Each row comes from the steps of one walk. Every step used is in the known rows, and no mark comes twice. Write the walk behind each row, first mark first.
Known rows
nazet ledog gipav morizo bobe tegag: [-21.3 -29.0   2.4 -24.6 -14.5 -17.8  10.3 -27.2  32.2 -18.4  21.7 -18.1
 -39.5  -1.7  -0.5  16.0  28.8   5.3  24.0 -10.9   5.3 -38.6 -16.0  -0.5
   4.6  -3.6 -13.5]
gipav zota tegag bobe morizo ripa: [-46.9 -25.3  17.0 -51.9  45.7  20.6 -14.8  -4.1  11.6 -48.1  66.9  -9.9
   7.7  17.3 -21.1   7.8   1.5  25.0  67.4 -13.4  -1.0  -8.5  17.2  16.0
  18.3  11.0 -24.1]
nazet bobe tegag zota: [-46.9 -16.3  -4.8 -11.6 -28.3  11.1  -8.2   7.9  28.6   7.7  35.4 -14.4
  -5.6  -7.0   6.8  30.5   8.5  32.6  10.8 -24.7  11.2 -33.1 -44.0   8.9
   2.8 -27.8  -4.2]
tegag zota: [-39.7  -2.4   9.2   3.2 -19.7  19.8 -15.2  26.3   2.8  -7.3  19.3  -9.5
   6.9   4.3  -8.4  32.1   1.7  18.3 -14.1  -6.7   4.1  -8.3 -28.5   2.0
   3.1 -31.4 -15.9]
bobe tegag zota morizo: [-56.3  -0.5  27.0  -6.2  -3.7   5.8  -3.0  37.4  46.6 -28.0  41.2 -27.1
   0.2 -28.1 -10.1  38.9  -0.1  18.0  14.0 -20.5   1.2 -42.9 -34.2  -0.7
   3.6 -30.0 -19.6]
bobe morizo ripa zota gipav ledog: [-30.2  31.3  49.8 -34.9   4.5  28.2  20.6   0.3   0.7 -44.4  56.1 -15.6
 -20.0   1.6 -25.2  28.3   7.3   2.9  31.6   0.8  -6.7 -20.1   5.3   7.5
  22.1 -12.0 -24.2]
zota tegag bobe morizo ripa: [-42.2 -27.1  24.6 -55.1  40.8  25.2  -7.1  -6.3  20.4 -35.8  64.2  -4.0
  10.8  10.6  -8.5  -7.5   1.8  24.6  55.3 -11.6  -0.1  -4.7  18.4  11.5
   4.6  12.4 -21.9]
bobe tegag: [ -5.5  -3.5  10.7 -10.1  13.8 -12.8  30.2 -15.3  39.6  -0.1  28.5 -17.0
 -15.5   4.8  -7.0  13.3   5.2  28.5  30.6 -23.1  16.8 -17.7 -21.2   3.2
 -12.7  10.4  12.5]
nazet ledog gipav zota tegag bobe morizo ripa: [-51.3  -9.1   9.5 -54.2  23.5  11.7 -26.0 -20.2  11.2 -52.0  51.1 -12.6
  -7.6  17.2  -5.5  -6.8  11.8  17.7  43.4 -16.4  10.1 -22.4  11.0   7.5
  14.4   6.8 -27.8]
nazet ledog gipav morizo bobe tegag zota: [-58.3 -22.6   9.5 -17.4 -35.8   3.7  -9.8   0.3  27.4 -22.8  32.1 -24.6
 -28.0   2.8  -6.4  41.8  27.1  22.1   0.8 -14.6   9.9 -41.8 -42.3   1.0
   7.1 -34.2 -27.4]
morizo bobe tegag zota gipav: [-52.2  -3.3  34.9  -7.6  -3.0  -7.4   9.6  13.9  11.6 -39.2  35.8 -37.0
  15.6 -33.9  15.1  44.7 -10.0  22.6  -0.4  -7.2   6.3 -34.1 -35.1  34.0
   3.9 -10.0 -30.5]
gipav ledog: [  7.2  24.6  17.4  -6.7  -9.9  29.1   4.3 -10.1   3.1   3.6  10.6   5.0
 -43.3  13.3 -20.3  20.6  15.9  -3.3   5.9  30.0 -18.1   0.4   4.1 -21.6
   2.0 -18.9  -6.7]
nazet ledog gipav zota tegag: [-18.2   1.2 -11.4 -16.4 -17.4 -34.8 -29.1 -14.4   4.4 -38.7  -6.6 -17.5
 -35.0   0.4 -11.5  14.0 -16.8   2.2  19.8 -11.0   0.0 -43.8 -11.1   6.7
  31.0  16.8  -0.7]
bobe tegag morizo: [-24.7 -11.2  35.5 -18.6  -4.6  20.9  12.7   3.5  28.4  10.0  45.9  -4.8
   6.6  -9.2 -14.3  47.0   2.9  24.2  20.2 -36.0  33.1 -10.9 -38.9  -5.4
  -2.6 -22.1 -18.2]
zota morizo gipav ledog: [-30.7  24.4  31.2 -14.9  13.8  22.1  -2.6  -1.9   5.2 -32.7  17.7  -9.4
 -28.2 -14.3  -3.8   0.2  15.0 -21.0  -3.0  29.1 -24.0 -28.1  14.2  -7.7
  17.0 -24.6 -23.2]
morizo bobe tegag: [-22.2 -32.4   1.5 -15.1  14.8 -13.4  27.7 -12.4  28.8 -11.6  28.5 -24.4
  -3.3  -8.5   2.4  10.0  16.5  15.6  25.3 -10.9  -3.1 -15.2 -10.9  15.2
 -12.4  15.3  -3.6]
ripa morizo gipav zota tegag bobe: [-34.8 -33.7  18.4 -42.2  27.5  -1.8  -1.8 -24.0 -25.7 -42.3  38.5 -32.8
  -0.7  -6.2 -16.7   2.9 -17.2   6.2  30.7 -25.0 -11.4  -9.9 -15.6  24.2
  36.4 -30.8 -36.3]
ledog gipav zota tegag: [-25.1   6.7  -8.6 -19.2  -3.9 -25.7 -24.5 -13.5   4.7 -41.6  -5.0 -13.4
 -21.9   1.5 -20.4  34.8 -24.8  -1.1  33.3 -16.1  -6.4 -42.6   1.7   8.9
  24.6  21.9   2.8]
morizo bobe: [-19.7 -36.7 -13.2  -5.7   0.8  -1.5  -3.1   3.0 -13.2 -13.7  -0.4  -8.3
  15.4 -16.9  10.2  -3.9  14.0 -16.2  -6.3  13.8 -25.0   3.8  12.9  13.9
   1.8   6.5 -18.6]
nazet bobe morizo: [ -2.5 -29.6  -4.4 -27.3 -36.8  20.8 -28.4   0.9   4.6  13.7  33.8   7.5
  21.0  -0.3  -3.2  -1.3  17.8  -4.0  36.2 -15.5  19.0 -19.6   9.4 -13.5
  13.0  14.1   6.0]
tegag zota morizo ripa: [-78.6   2.4   4.5 -16.8  37.9  18.8 -23.9  43.9  30.1 -44.9  38.2  -6.0
   6.1 -16.8   6.2   4.8  -0.7  10.3  11.7   1.1 -24.0 -28.0   4.9  17.0
  13.0 -26.4 -32.8]
ledog gipav zota morizo bobe: [-54.4  -9.7 -16.4  -9.9   1.6  -9.9 -28.2  11.3  -7.8 -54.1  -4.2 -21.4
  11.9 -34.6   2.3  26.0  11.0 -38.0   4.1   2.1 -31.7 -34.8  19.8   8.1
  15.6  -3.2 -32.4]
gipav morizo ripa zota: [-47.8 -12.9   7.0 -35.1  21.6   6.2  18.1  10.4   1.2 -40.9  41.9  -2.3
 -17.8  16.3 -29.2   4.7   3.5   2.7  40.9 -35.7 -15.2 -13.5   5.0  23.9
  42.0 -28.0 -16.0]
bobe morizo: [  1.1 -16.0  22.8 -18.8 -12.6  19.1  -6.7   8.3  11.5  -5.6  43.2  -4.9
  21.7  18.6 -28.6  12.8  14.7   7.0  34.4 -14.2  27.9  -6.3   7.4 -17.7
  -0.2  19.8   2.5]
nazet ledog: [ 14.2 -10.9  -6.2   5.7 -27.0 -17.0  -8.4  -1.3  -1.2   4.2  -3.5  -8.1
 -25.7  -2.3  17.9 -41.7  15.4   6.9 -27.1   9.8  11.3  -0.7 -24.3  -3.4
  11.1 -12.5  -6.8]
nazet bobe morizo gipav zota tegag: [-32.8 -38.7  -4.2 -32.8   1.9 -20.0 -33.5  -0.3  -2.6 -41.2  30.6 -18.5
   0.4  -4.2 -13.8   4.9 -16.4   1.8  53.1 -14.1  -2.1 -48.1   6.4  23.3
  52.9  27.6   1.4]
ripa morizo gipav ledog: [-21.2   9.3  20.2 -21.6  13.8  28.6   6.9  -8.9 -13.2 -16.6  34.1 -17.5
 -25.0  17.0 -26.5  -2.7  21.4 -15.0   0.3  11.4 -16.4 -14.7   5.7  -6.4
  26.6 -39.0 -24.3]
ledog gipav zota morizo bobe tegag: [-51.8  -7.1  -3.2 -19.0  13.7 -19.7   5.3  -8.8  33.2 -44.3  22.3 -34.3
  -6.2 -23.3  -3.4  35.3  15.0  -3.8  32.3 -22.4  -6.5 -48.1  -4.7   9.2
  -2.9   9.4 -14.2]

Write each row's walk
[-64.9  -8.1  14.5 -34.5  17.9  21.4  18.6  18.3  -5.3 -31.1  47.6  -3.9
  15.4  -0.3 -16.5   8.2   1.7   6.8  16.2 -51.3   0.1  -1.8 -11.3  25.2
  25.8 -32.1 -27.7]  tegag morizo ripa zota
[-38.4   7.3  41.5 -19.9  -9.4  26.7  13.1   9.7   6.2 -28.1  56.3 -35.9
 -23.8  -8.4 -24.2  55.5  12.5  10.3  11.5   9.7 -15.4 -28.8 -28.8   5.7
  17.0 -43.7 -41.3]  ripa morizo bobe tegag zota gipav ledog
[-28.4 -22.9   6.2 -27.2  -0.7  -8.7  13.3 -25.4  32.5 -20.9  22.2 -14.4
 -26.2  -1.0  -9.9  37.6  20.5   2.1  38.4 -15.0  -0.9 -37.7  -3.5   1.8
  -0.4   3.0  -9.4]  ledog gipav morizo bobe tegag
[  2.8  38.9  40.2  -7.2  -6.8  17.7   7.9  -9.3  -3.5 -17.4  12.5  -7.2
 -32.6 -12.6  -3.0  30.9  -1.8  -5.0   2.2  33.3 -13.6 -13.8  -0.1  -3.7
   8.6 -14.1 -19.2]  zota gipav ledog
[-62.4 -34.5   3.5  -5.8  -9.2   9.6 -21.9  40.7   3.6 -36.0  17.9 -20.1
  23.7 -41.7   6.2  20.6  11.2 -16.4 -10.6   9.3 -33.2 -21.7  -3.6  10.6
  11.1 -23.8 -40.5]  tegag zota morizo bobe
[-41.6  33.7  51.1 -30.8   2.7  34.2  18.2   4.2  -7.7 -36.4  45.6  -8.5
 -20.7 -14.4 -14.9  40.3  -1.2   0.4  11.8  -1.0 -11.0 -15.1  -9.6  11.6
  26.0 -38.8 -39.1]  tegag morizo ripa zota gipav ledog
[-22.8  38.2  44.7  -5.7 -19.6  30.2  -2.1   7.0  -2.0 -22.0  24.9 -12.5
 -27.8 -10.2  -8.2  50.6  -0.4   7.6  -6.9  29.7 -10.5 -19.0 -18.5  -2.2
  11.3 -34.5 -29.3]  tegag zota gipav ledog
[-25.5  36.5  50.7 -10.2 -12.9  23.9  13.3   0.0  18.4 -22.0  39.9 -21.5
 -36.5  -7.2 -11.9  57.3   2.2  21.7   8.3  18.0  -2.3 -28.3 -29.5   0.1
   4.6 -29.6 -23.7]  bobe tegag zota gipav ledog
[-47.8  -4.8   8.2  -7.6  21.0   4.4 -22.3   7.3 -28.8 -39.1  21.7 -16.1
  16.9   3.2 -14.2  30.0  -0.2  -5.0   7.8 -15.9  14.0 -19.0  -6.9  18.7
  41.4 -20.2 -27.5]  tegag morizo gipav zota
[-30.3 -14.2   0.4 -26.0  39.1  14.3 -14.5   9.6  18.8 -26.8  30.4  16.4
 -27.8  18.8 -11.7   6.7   4.8   6.5  45.0  10.3 -19.2 -14.3  24.3  11.1
  30.2 -15.5 -17.9]  gipav morizo ripa
[-52.9 -37.5  16.5 -14.8 -13.3  12.6   1.6  18.3  28.9 -18.8  48.5 -21.6
 -13.2   3.3 -21.3  56.0  16.4  28.1  24.3 -13.0  -1.0 -27.6 -35.9   9.3
  10.3 -31.0 -22.9]  gipav morizo bobe tegag zota
[-57.5  11.7  40.7 -28.8  18.9   3.2  19.3  16.3 -14.0 -51.7  41.0 -17.7
  25.6 -32.3   7.5  19.0 -21.7   4.0   6.8 -36.0   5.8 -20.3 -14.2  42.3
  29.7 -20.5 -37.6]  tegag morizo ripa zota gipav
[-28.6 -14.9  31.1 -20.3 -28.2   2.9 -15.2   8.9  15.2 -18.6  35.8  -5.7
 -25.3 -19.1  -3.8  58.9  -9.7  13.8  38.7  -5.8   5.5 -52.4 -29.0  13.8
  43.7 -38.3 -23.5]  nazet bobe tegag zota gipav morizo
[-24.3 -52.1 -17.7 -16.0   3.8   5.3  -1.7  16.5 -21.2 -12.1  27.4 -24.2
  22.8  -4.6 -17.9  -4.2  17.6 -20.7   2.4  -8.7 -25.2   0.6   3.7  11.5
  20.6 -22.2 -31.5]  ripa morizo bobe
[-51.2  23.0  35.8 -14.1   3.4  32.0  -9.7  11.2   6.1 -36.0  26.7 -15.1
 -24.8 -11.7  -7.4  17.2  16.3 -11.9  -9.5  25.7 -22.2 -33.0   0.2  -6.0
  19.6 -40.4 -31.4]  tegag zota morizo gipav ledog
[-18.4 -37.4  47.1 -54.1 -13.3  19.6  13.8 -14.9   0.9 -26.7  63.8 -19.0
  16.7   2.3 -33.9  13.4  -1.0  16.3  52.3 -43.8  18.3  -3.4 -11.0  -1.5
   9.6   2.3 -14.9]  ripa zota tegag bobe morizo
[-40.4 -15.5  19.8 -45.8  41.3  34.7  -5.3  -8.1  10.9 -28.5  60.0   0.4
  18.5  15.4  -3.9  -9.9  15.3  18.9  41.4  -9.7   5.5   6.0  20.7   6.2
  -3.7   1.2 -25.9]  tegag bobe morizo ripa
[-58.9   6.8   2.7 -40.4  12.8   5.9  11.8  -5.0   0.8 -48.1  27.2  -1.5
 -20.2  16.3 -22.4  11.5   5.9  -7.3  31.8 -43.1 -10.0 -27.1  11.0  17.0
  32.6 -25.0 -16.1]  ledog gipav morizo ripa zota
[-51.4 -35.4   1.4 -16.7  -2.3  -6.2   7.6  26.0  -6.9 -44.3  16.7 -24.5
  21.1 -44.3  -1.0  -0.1   9.7 -30.0   2.3 -14.9 -35.8 -17.1   5.7  18.9
  19.7 -12.7 -31.2]  ripa zota morizo bobe
[-29.9 -40.1  20.0 -22.4  -9.5  -6.9   6.3   9.1 -21.5 -44.7  21.7 -14.8
  -0.7 -26.0  -8.6  29.4   1.6 -21.9  21.2  -0.2 -24.9 -21.6   4.4  27.2
  42.0 -17.8 -36.7]  ripa zota gipav morizo bobe
[-21.0   7.9  47.3 -36.4   5.8  45.0   4.9 -30.5  -8.4 -22.6  44.6 -10.5
 -15.5  14.2 -16.0   5.8  28.9  -4.8  13.1  16.7   1.7  -5.7  12.1 -14.4
   5.9 -18.3 -25.5]  tegag bobe morizo gipav ledog
[-62.3  -3.2  22.4 -19.1  23.2 -11.5  11.4  12.1  -7.4 -58.3  18.7 -28.4
  20.5 -33.5   7.6 -25.4  -1.2 -24.4  -6.6 -28.6  -7.7 -37.6   4.1  26.7
  31.3 -17.6 -21.7]  ripa zota morizo gipav
[-36.5 -11.2   7.2 -32.4  36.9  23.3 -11.0  12.7  22.3 -26.3  54.0   1.4
  15.9  23.7 -12.4  -7.4  14.4  15.7  44.2  -6.5   6.9  -7.7  27.9   5.0
   3.7  19.4  -8.2]  bobe morizo ripa
[-47.1  -0.6  17.4 -10.5  29.8  -8.4  -8.0  10.8   1.6 -45.5   8.6 -19.0
  18.4 -33.9  20.7 -25.3  -1.0 -23.0 -12.1  -1.3  -7.4 -36.4  12.9  17.4
  19.9  -7.5 -20.7]  zota morizo gipav
[-24.5  15.7  33.2 -11.3  -4.1 -17.7  28.9   3.6 -19.9 -42.8  16.9 -27.7
  16.8 -31.0   4.8  12.0 -21.6  -3.4  -0.9 -29.4   5.3 -20.1 -16.8  34.4
  22.6  -7.0 -16.5]  ripa zota gipav
[-11.0  32.3 -13.3  -6.0 -39.2 -13.2 -20.2 -33.1   0.2  -9.1 -30.2  -4.0
 -24.4  -2.1  26.1 -19.6  17.1 -14.7 -39.4  -6.5  20.0 -27.1  -8.0 -15.5
  -9.6  -5.4  -6.7]  nazet ledog gipav
[-36.0  17.7  44.9 -13.7 -12.8  22.9  12.4   1.0  11.8 -28.5  39.2 -25.6
 -28.3 -16.6  -6.2  56.2   9.2  13.9   5.4  24.8 -14.9 -26.6 -23.2   6.9
   5.0 -26.1 -32.8]  morizo bobe tegag zota gipav ledog
[-37.1  17.6  35.6   1.6 -11.9   1.7  -8.0  22.6  -6.7 -32.0  18.2 -22.0
  18.3 -27.8  12.9  38.1 -20.6  13.4 -16.0  -0.1   9.2 -25.2 -28.1  24.2
  11.5 -19.7 -28.4]  tegag zota gipav
[-13.9 -50.9  -0.8 -14.8  -7.2   4.1 -12.3   6.3  -9.1 -17.9  10.3   1.7
 -10.7  -5.9 -11.1  21.6  16.2 -20.0  21.8  19.2 -28.8  -8.0  15.7   5.2
  27.1 -12.3 -26.6]  gipav morizo bobe
[-50.6 -15.7  27.7 -63.2   9.6   8.5  10.2 -38.9  -3.7 -47.4  29.3  -7.0
 -25.6  -9.7  -9.1  13.3 -14.3   3.8  38.7 -38.7 -16.3 -18.7  -5.5  17.9
  21.7 -29.3 -32.5]  ledog gipav morizo ripa zota tegag bobe
[-30.6  16.5  39.7 -20.2   1.8  42.8  -3.6  -8.6  -9.2 -11.6  27.2   1.3
 -19.3  -0.3  -9.1  21.7  17.8 -10.5  -9.2  17.6  -3.3 -10.8  -0.7  -9.8
  16.4 -36.2 -32.0]  tegag morizo gipav ledog
[-10.6  14.4   8.5 -19.3 -23.4   7.3 -21.8 -21.0   5.8 -15.4  -9.4  14.8
 -36.0  12.4 -18.9  42.8   5.8 -20.6  21.6  -5.6   3.7 -36.3  13.0 -20.4
  18.2 -20.6  -9.7]  ledog gipav morizo
[-20.9 -30.7  -9.2 -18.4 -32.0  -4.6 -24.8 -14.0  -8.9 -23.7  -8.8  -0.7
 -26.8  -7.9   4.5  10.2  26.6 -29.2  -2.4  13.9 -15.9 -26.1  10.4  -4.8
  21.1 -16.5 -30.1]  nazet ledog gipav morizo bobe
[-54.1 -34.5   2.3 -27.4 -15.2   6.7 -29.6   4.7 -12.5 -33.7  12.2  -8.9
  15.8 -27.1  -7.9  50.7  -2.6 -17.7  11.4 -12.3 -11.8 -24.4  -2.6  11.7
  22.3  -3.2 -39.3]  ledog gipav zota tegag morizo bobe
[-39.6   0.4  17.8 -14.3  -4.0  -5.4  13.6  28.3   7.6 -38.8  21.5 -20.1
   8.4 -34.3 -14.7   4.0  -5.1 -17.1  10.2 -36.1 -13.4 -27.2  -9.1   6.8
  22.7 -24.5 -15.8]  ripa zota morizo
[-35.3 -29.8   9.5 -16.5  17.1 -14.9  20.6   4.7  40.8 -25.6  33.2 -28.8
  -1.1 -30.7   2.4  12.0  14.2   5.1  28.9 -12.2 -12.2 -31.3  -9.2  10.9
  -5.7   7.9 -12.6]  zota morizo bobe tegag
